Each row was made from one path, in order. Every step used is in the known rows, and no mark comes twice. Write each row's path.
In the rows, 128 means zero.
Known rows
dekag > debid > dera > mava > limet: [176 121 157 191 122  89 136 165 152 117 145 155 112 123 134  68  77  77
 110 174 132  66 122 173 162 149 117  72 139 158 180 144 117 128 185 177
 126 131  48 147 123 122 133 175]
mafabun > limet > debid > dera > mava > zatap > vabike: [116 118 178 187  97 114  97 151 123 108 189 141 106  87 111 126 111  59
 150 108 135 128 120 223 165 122 110  92 134 157 123 141 131 109 166 190
  63 127 128 161 139 147 149 159]
rutuz > zatap > vabike: [115 121 163 160 158 142 137 180 108 125 134 112 111 101 132  90 107  37
 169 123 179 128 100 134 136 144 140 127 143 122 106 103 124 116 154  70
 141 113 142 143 143 109 116 157]
rutuz > zatap > rimel: [127 146 158 157 175 161 150 169 125 137 137 121 125  96 156 126 129  60
 152 152 192  89  87 121 127 134 165 125 127 133 107 131 146 121 136 121
 159 122 162 118 180 115 125 171]
rutuz > dekag > mava: [140 149 153 154 143 135 136 182 138 115 145 150 126 103 116 122  93 125
 183 138 131 118 121 123 103 144 151  99 138 101 135 147 103 158 151  88
 161 108 134 139 123 107 133 162]
vabike > zatap > rutuz > dekag > mava > dera: [156 147 158 128 192 104 131 146 153 119 141 112 108 118 117 127 105 111
 160 115 132  73  96 143  83 139 142 191 140 110 126 163 123 188 147  70
 147 123 147 157  70 152 129 133]
zatap > vabike > dekag > mava: [115 108 158 155 160 122 119 187 123 109 158 111 118 115 132 100 114  78
 131 119 128 153 139 137 113 121 155 106 156 105 132 156 143 144 128 144
 162 102  84 150  84 122 126 146]
mafabun > limet > mava > dekag > dukol: [143 152 178 199  79 168  97 161 154 129 202 121 124 100  89 145 144 128
 168 139 119  91 109 165 115 120 142 160 145 134 103 137 123 148 177 221
 117 129 162 173 150 129 144 156]
dupur > dekag > rapod > dopuve: [163 117 176 142 133  79 126 166 124 126 156 128 123  79 102 130  93 237
 115 148 141 146 122 114 122 126 165 178 147 127 134 132 132 173 112 217
 206 136 113 154 134  84 127 160]
dupur > dekag > rapod > dopuve > debid: [161 119 182 146 143  78 137 167 132 121 153 119 124  71 106 150  92 234
 104 131 139 169 128 114 131 131 163 167 154 143 126 125 140 177  87 211
 197 136 120 157 167  92 124 162]
mafabun > limet > mava > dekag > dupur: [138 147 172 201 106 144 111 163 148 132 196 129 133  98  98 133 140 100
 171 145 133  74 114 158 110 115 142 163 148 140  97 146  96 148 176 218
 132 132 168 165 144 123 135 147]
rutuz > dekag > mava > zatap > debid > dopuve > rapod: [137 170 150 173 139 125 145 161 112 120 138  99 132  69 140 131  83 109
 158 116 134 171 121 127  95 168 140 105 144 109  91 151 104 171 126  41
 136  80 141 124 135 138 125 153]
mava > limet > debid: [142 152 151 167  75 126 128 162 131 134 180 132 123 103 111 149  87  83
 159  97 161  89 118 143 128 143 166 121 165 154 110 114 134 126 193  97
 134 112 146 142 124 128 121 168]
rutuz > zatap > debid > dera > mava > dekag: [149 141 162 165 158 134 145 165 125  99 109  95 109  92 148 100 137  56
 150 117 138 127 106 163 132 151 114 107 164 133 100 124 113 138 141 132
  81 160 141 133 179 134 125 155]
limet > debid > dera > mava: [165 127 164 157 112 104 105 165 150 100 175 152  95 103 100 123 123 100
 127 104 134  98 137 218 148 109 129  70 148 156 129 143 121 125 123 193
  79 142  99 144 116 134 155 168]
vabike > dekag > debid > limet: [117 150 143 128 123 119 132 164 136 127 164 176 125 171 154 100 130 143
 124 129 139  82 140 169 136  96 169  52 141 147 163 136 140 170 123 149
 182  89 103 136 135 114 116 169]
vabike > zatap > mava > dekag: [133 148 158 165 183 113 116 164 145 131 155  89 109 133 126 176 138 147
 172 135 135  78 109 161  86 124 124 152 146  88 123 140 154 166 165 114
 141 117 147 149  97 157 127 134]
rutuz > dekag > dupur: [130 163 172 139 185 121 127 193 131 121 146 167 133 119 109 100 112  89
 176 159 150  43 128 106 114 115 163 107 141 120 139 150  91 163 127  75
 178 108 165 133 119  93 132 163]
mafabun > limet > mava: [131 117 174 188  85 155 104 164 150 133 196 134 122 108 103 151 129  90
 184 145 154  97 105 184 119 118 151 127 145 149 114 125 107 126 185 235
 114 120 148 155 165 133 144 157]
limet > mava > dera > debid: [203 134 186 182 154 124 128 170 180 112 157  91 114  81 103 108 130  47
 184 131 144 113 107 158 117 152 148 157 143 152  86 138 129 168 163 179
 109 147 117 132  78 140 143 150]
dupur > dekag: [143 117 182 134 144 100 125 184 135 116 158 156 113 114  84 129 111 174
 156 139 157 102 121 116 134 105 160 116 157 132 141 143 119 158 130 235
 168 140 132 140 151  87 129 153]
zatap > rutuz > dekag > rapod > dopuve > debid > dera > mava: [165 128 190 128 164  79 142 156 148  95 136  93 105  69 117 136 110 137
 100  93 132 108 132 185 106 150 161 102 160 117 123 171 128 171  92 125
 144 129 103 150 188 146 132 153]
rapod > dopuve > debid > dera > mava > dekag: [176 156 197 175 114 115 139 165 151  90 141 112 110  61 126 117 113 183
 117 109 121 141 139 193 125 142 160 132 145 125 111 121 121 155 116 155
 120 151 126 163 214 147 155 155]
mava > zatap > debid: [120 154 183 140 166 145 135 155 118 128 130  71 104  90 130 128 119  53
 154 120 187  58 111 141 137 156 150 120 159 148 101 166 137 154 155  98
 133 119 130 136 102 155 136 140]
mava > zatap > rutuz > dekag > rapod > dopuve: [140 170 190 120 153 104 143 138 118 127 138  89 106  60 122 115  99 128
 139  96 173  43 106 162 103 162 172 172 136 104  95 185 125 181 141  52
 178  94 144 154  94 146 138 135]
rutuz > zatap: [138 142 161 153 132 150 139 169 123 134 132 146 116 112 128 104 117  88
 179 129 179  87  95 138 128 134 149 140 134 132 121  98 115 131 153  97
 149 124 167 138 146 109 133 164]
mafabun > limet > mava > zatap: [128 138 180 193  81 155 107 150 139 138 187 127 121  92 111 141 125  73
 184 137 165  73  95 189 121 134 140 153 135 145  98 141 107 135 194 206
 113 107 162 157 131 141 152 147]
dopuve > rapod: [168 134 173 174 116 107 132 183 144 138 143 119 130  86 139 153 117 132
 150 111 178 136 123 154 102 141 168 112 145 139 136 139 178 147 136 150
 176 124 141 139 149 135 137 166]
vabike > zatap > rutuz > dekag > dupur: [131 153 166 110 218 106 117 155 140 127 149 126 107 139 108 129 129 105
 154 142 148  12 103 141  94 114 153 175 148 116 132 161 102 179 123  61
 174 110 159 158  85 139 129 132]
limet > debid > dekag: [129 143 155 119 112 131 122 171 153 121 205 134  95 116  96 131 118 157
 147  59 152  84 151 180 145 109 169  82 162 161  99 153 119 129  87 118
 117 107 127 139 156 124 137 156]
rutuz > dekag > debid > limet > mava: [127 161 139 145 130 127 144 172 142 125 165 151 123 135 134 113  99 101
 164 141 152  88 121 162 130 137 152  38 139 135 118 135  96 160 156  76
 158  78 121 129 175  99 100 173]
mava > dera > debid > dekag > rapod: [192 135 188 164 162  99 141 173 170 110 139 109 118  84 127  80 112 110
 172 101 123 142 127 125 145 162 143 142 137 163 141 159 174 171 121 123
 141 166  99 126 101 135 142 163]
rapod > dopuve > debid > dera > mava > dekag > rutuz: [182 159 191 170 155 115 139 155 152  91 148 119 110  59 115 113 100 166
 102 102 129 127 141 179 126 146 155 149 146 119 129 131 103 154 104 127
 125 139 124 157 200 145 156 157]
dupur > dekag > rutuz > zatap: [150 130 163 129 208 105 136 164 125 121 154 171 116 109  79 115  90 131
 138 124 172  93 108  91 137 121 141 161 149 118 151 130  81 153 110 154
 167 117 156 130 139  74 126 158]
limet > debid > dera > mava > zatap > rutuz > dekag > dupur: [157 152 174 138 152  88 113 149 135  96 166 137  98  90  91 114 117  65
 108  90 134  42 139 201 140 119 128 101 147 142 106 181  97 153 104 123
  87 118 124 145  80 133 149 150]
limet > mava > zatap > vabike > dekag > rapod > dopuve > debid > dera: [158 143 173 181 113 124 127 156 135 115 163  69 115  50 157 115 118  83
  96  91 128 132 119 201 106 153 147 189 150 123  57 161 126 173 116 163
 121  82 113 156  80 148 149 140]
dopuve > debid > dera > mava > zatap > vabike > dekag > rutuz: [150 134 187 173 186 102 128 170 146  86 136 134 111  90 137 110 119  41
  91  85 133 115 138 187 146 140 117  87 157 137 151 167 132 150  82 148
 101 121 102 139 147 151 158 156]
mafabun > limet: [114 119 182 174 100 148 109 167 135 133 179 159 122 118 110 138 119 115
 191 147 157 101 111 163 139 111 153 105 136 151 159 123 132 121 183 202
 135 136 151 155 179 133 144 166]
rapod > dopuve > debid > limet > mafabun: [146 153 188 155  75 174 137 143 125 121 164  95 116 106 101 156 110 181
 132  70 169 131 151 169 136 138 195 102 154 149 116  89 122 145  95  83
 145  91 136 144 248 134 133 175]
mafabun > limet > mava > dera > debid: [162 122 190 199 117 136 115 159 166 120 180 119 124  89 104 128 127  62
 203 141 135 135 100 172 132 137 138 149 133 163 109 121 129 145 190 220
  90 147 148 148 136 145 144 157]
dekag > mava > limet: [161 131 144 205  66 152 129 158 127 133 151 119 136 100 112 139  63  95
 140 129 137 118 123  93 109 173 149 151 152 123 147 131 123 134 204 112
 174 121  95 147  88 117 133 166]

Write each row's path
[142 133 145 144 177 137 126 154 153 119 143  74 108 127 144 131 109 110
 142 108 124 117 119 127 111 151 129 172 164 148 119 154 130 166 117  90
 118 133 117 143 105 156 129 138] | vabike > zatap > debid > dekag > mava > dera
[145 139 186 108 177  97 153 157 144 115 148  82 108  72 114 149 105 156
 121  86 153 103 127 154 103 145 187 122 162 122 108 162 136 178  95  84
 173 112 129 154 183 143 117 151] | zatap > rutuz > dekag > rapod > dopuve > debid
[151 141 173 164 114 160 108 160 138 110 160 107 111 122 108 151 153  79
 180 129 145 135 130 166 151 148 149  63 148 151 115 110 129 146 151 113
 153 129  95 119 150 129 132 166] | dera > debid > limet > mava
[146 152 178 163  68 165 129 150 135 116 166  91 118  89 123 170 106 161
 117  89 162 151 145 173 123 143 191 118 151 144  84  90 116 152 118 102
 153 102 135 145 227 135 133 165] | rapod > dopuve > debid > limet > mava
[142 181 160 160 102 126 140 154 123 124 146 106 136  65 156 150 102 144
 138 102 145 142 117 166 101 169 160 134 138 120  80 131 121 183 120  45
 176  83 157 138 170 119 125 167] | rutuz > dekag > rapod > dopuve > debid > limet > mava > zatap
[156 135 157 141 105 136 118 166 142 114 190 154  95 100 111 127 112 129
 137  79 130 103 138 201 151  97 152  91 146 162 125 143 125 134 128 178
  82 127 121 144 104 139 150 172] | limet > debid > dera
[183 114 181 182  99  60 130 162 130 104 138 125 132  65 119 141  82 195
  84 132 114 177 127 131 130 154 137 162 160 136 139 124 133 165 116 230
 166 149 101 151 177  94 132 168] | dupur > dekag > rapod > dopuve > debid > dera > mava > limet
[176 130 151 207  64 170 133 146 128 139 163 103 133 113  80 133  77  98
 152 105 143  92 125 104 111 173 150 148 163 128 150 130 111 129 177 117
 148  94  95 144 103 116 135 171] | dekag > mava > limet > mafabun
[138 116 173 166 141 102 126 164 111 114 150 113 115  81  86 123  76 131
 124 125 144 141 123  92 136 146 128 157 148 112 118 167 117 161 140 178
 171 115 100 154  74  89 127 139] | dupur > dekag > mava > zatap > vabike
[146 157 157 179 140 131 125 132 131 136 162  48 120 126 123 205 134 192
 132  85 128 127 129 172  93 146 129 157 154 104 114 113 166 176 110  71
 145  86 140 149 160 158 114 154] | vabike > zatap > mava > dekag > rapod > dopuve > debid > limet > mafabun
[130 138 178 177 146  89 113 146 120 110 138 107 112 140 104  78 136  25
 125 133 177  53 126 196 144 155 113  51 148 128 136 162 130 136 123 108
 145  83  70 140 125 118 127 150] | dera > mava > zatap > vabike > dekag > debid > limet > mafabun
[197 120 173 193 134  76 137 162 138 106 151 123 132  70  90 123  76 180
 135 125 106 238 132  86 126 144 131 155 139 137 125 129 131 183 109 201
 147 142 103 129 111 106 125 157] | dupur > dekag > mava > dera > debid > dopuve > rapod
[192 119 178 205  63 128 112 164 140 103 143 145 117 119 105  91 115  66
 144 115 131  65 124 193 128 148 125  84 160 132 175 147 110 115 171 204
  84 133  85 130 155 130 163 176] | debid > dera > mava > limet > mafabun
[151 143 185 162 164 129 116 167 131 112 168 132 103 110  95  93 131 125
 194 169 128 153 124 149 154 123 153  71 138 147 134 100 103 140 123 112
 138 127  86 119 150 148 145 162] | dera > debid > dopuve
[168 144 184 179 154 109 122 170 134 118 161 118 115  89 114 115 129 137
 181 151 132 194 126 154 139 137 152  79 137 149 127 100 134 146 110 108
 146 123  99 118 162 154 142 165] | dera > debid > dopuve > rapod
[141 126 147 133 181 132 131 150 117 115 160 119 118 113  91 151 101  90
 113  99 172 128 121  99 134 135 138 132 173 129 111 125  70 157 104 144
 141 103 144 114 172  82 104 159] | dupur > dekag > rutuz > zatap > debid > limet > mava
[151 147 150 142 212 148 135 155 128 135 151 159 116 111 103 100  92  61
 146 118 191  56 103 114 130 139 144 161 136 118 160 124  84 132 131  53
 162 104 153 129 115 108 138 168] | dekag > rutuz > zatap
[184 142 165 188  80 123 136 144 142 132 152  75 136  61 147 154  92 154
  89  94 144 180 134 151 112 166 167 177 142 158 100 115 162 176 115 121
 178 124 111 147 149 131 126 179] | dekag > rapod > dopuve > debid > limet > mava > dera
[134 111 163 166 160 111 128 184 132 105 149 106 124 104 137  86 103  61
 132 107 124 166 137 130 110 128 151 129 150 111 129 161 159 158 136 143
 146 115  91 147  67 127 124 147] | zatap > vabike > dekag > mava > dera
[131 137 184  98 177 112 141 171 145 112 153 115  98 108  95 128 121 107
 166  96 167  45 121 155 103 124 186  82 163 110 121 179 116 162 134 104
 153 114 136 140 162 138 122 143] | zatap > rutuz > dekag
[148 155 198 142 100 166 123 166 151 111 170 100 107  90 101 135  99 221
 104  90 134 119 158 140 140 138 193 148 150 141 112 111 129 153  66  88
 151 105 129 162 217 130 156 164] | rapod > dopuve > debid > dekag > dukol
[133 163 132 157 122 143 146 153 131 134 188 123 127  95 132 142  79  64
 125  68 171  80 119 118 131 158 167 135 163 144  98 143 116 111 137  42
 130  86 156 115 177 118 116 171] | mava > limet > debid > dekag > rutuz > zatap > rimel
[145 125 156 147 102 125 125 180 148 133 168 124 116 111 134 108 112 176
 127  91 142  91 144 141 124 140 160 112 158 142 148 179 140 141  92 138
 187 119  88 136 156 112 143 165] | debid > dekag > rapod
[166 128 143 194  66  87 130 155 116 124 182 130 138  79  90 164  57 187
 109 103 119 212 136  96 114 141 143 148 163 133 105 118 111 157 129 178
 151 104 119 137 137  96 112 161] | dupur > dekag > mava > limet > debid > dopuve > rapod
[138 141 147 172  34 179 103 159 128 128 175 120 122 136 122 165 131  86
 140  97 172 101 136 172 115 131 165  68 156 140 108 127 114 141 164 138
 159 102 113 121 165 115 126 172] | debid > limet > mava
[134 152 148 148 110 126 112 156 127 129 214 144 101 110  86 123 105 145
 146 107 149 129 138 179 137  89 166  80 149 160  94 110  92 131 104 118
 107  94 120 131 141 140 131 167] | limet > debid > dopuve
[160 132 171 174 165 133 112 139 142 126 149  72 112 154 106 174 132  94
 183 106 138 110 119 160 117 143 118 127 140 123 144 112 170 165 145  80
 104 100 125 120  99 161 127 158] | vabike > zatap > mava > dera > debid > limet > mafabun
[160 140 142 177  99 130 140 149 153 137 169 121 121 136 131 107  86  78
 116 130 165  93 130 154 148 143 147  79 135 174 126 134 126 158 170 129
 153 103  76 135 124 114 101 176] | dekag > debid > limet > mava > dera
[158 130 184 168 118 148 141 181 155 107 150 139 109  94 136 138 114 118
 127  84 131 127 138 171 152 121 150  82 155 167 151 138 145 146 110 184
 104 142 120 142 187 150 154 175] | dopuve > debid > dera
[162 145 153 186  35 166 113 155 139 124 164 116 129 123 127 144 117  65
 142  80 166 118 133 161 111 140 161  97 149 148 104 134 131 157 175 139
 139 119 122 117 142 122 123 173] | debid > limet > mava > dera
[187 148 164 186 148 110 124 165 143  92 131 164 111  94 123  71 124  82
 129 119 123  81 116 186 125 140 103 120 140 105 160 161  94 138 147 166
 105 159 116 138 137 123 159 162] | debid > dera > mava > dekag > rutuz > zatap
[120 148 155 181  48 172 105 152 107 127 167  91 118 114 131 146 119  35
 133  85 182 105 129 173 123 153 149  87 152 130  84 147 121 140 175  91
 154  84 110 126 129 123 122 158] | debid > limet > mava > zatap > vabike
[146 121 161 154 184 101 137 160 116 123 155 136 126 108  83 154  68 107
 131 112 167 107 116  76 124 143 133 154 160  97 144 119  97 147 143 133
 149  96 152 117 144  84 112 159] | dupur > dekag > rutuz > zatap > mava > limet
[159 134 190 182 109 121  85 170 128  88 134 144 105 109 126  74 134  64
  98 131 107  77 131 194 138 130 112 106 136 111 162 176 141 147 128 187
 104 126  81 149  72 134 180 159] | debid > dera > mava > zatap > vabike > dekag > dukol
[165 149 174 162 145  87 137 176 141 101 129 137 128  67 149 117 103 158
 135 135 116 153 123 178 111 154 144 109 138 118 133 134 125 166 105 113
 152 127 126 144 185 119 143 174] | rutuz > dekag > rapod > dopuve > debid > dera > mava
[135 145 165 175  74 170 128 164 146 120 166 105 123 117 124 190 130  89
 123  74 167 136 143 165 135 138 161  58 168 170 102 115 136 150 114 131
 142 110 127 129 222 133 122 174] | dopuve > debid > limet > mava
[155 148 166 158 117 143 128 146 140 129 164  31 109  61 134 133 116 101
 115 102 161  85 120 171 104 175 160 179 168 137  41 170 101 164 120 128
 131  88 110 142 111 144 140 134] | limet > mava > zatap > debid > dekag > rapod > dopuve
[134 130 152 149 233 139 134 164 116 128 153 130 112 102 106  89  84  18
 139 114 192  89 109 110 137 147 137 150 143 111 148 129  92 120 133  32
 156  95 131 133 115 109 125 163] | dekag > rutuz > zatap > vabike
[123 129 140 134 176 147 118 157 143 123 151  78 103 139 138 145 121 127
 140 123 128 105 120 135 115 144 133 149 171 142 121 149 115 153 109  90
 135 119 110 146 124 151 132 136] | vabike > zatap > debid > dekag > mava
[165 151 172 182 181  60 132 172 165 108 137 130 112 114 100  79 134 105
 142 184 153  53 115 173 129 146 115  74 146 129 137 161 126 147 156 166
 166 161  81 161 147 115 121 146] | dera > mava > dekag > debid
[128 133 154 132 145 149 151 156 117 126 130  67 113  89 155 115 107 128
 132  97 156 145 121 129 130 163 157 149 164 143  84 109 113 139  94  62
 134 116 137 133 198 122 117 158] | rutuz > zatap > debid > dekag > rapod > dopuve
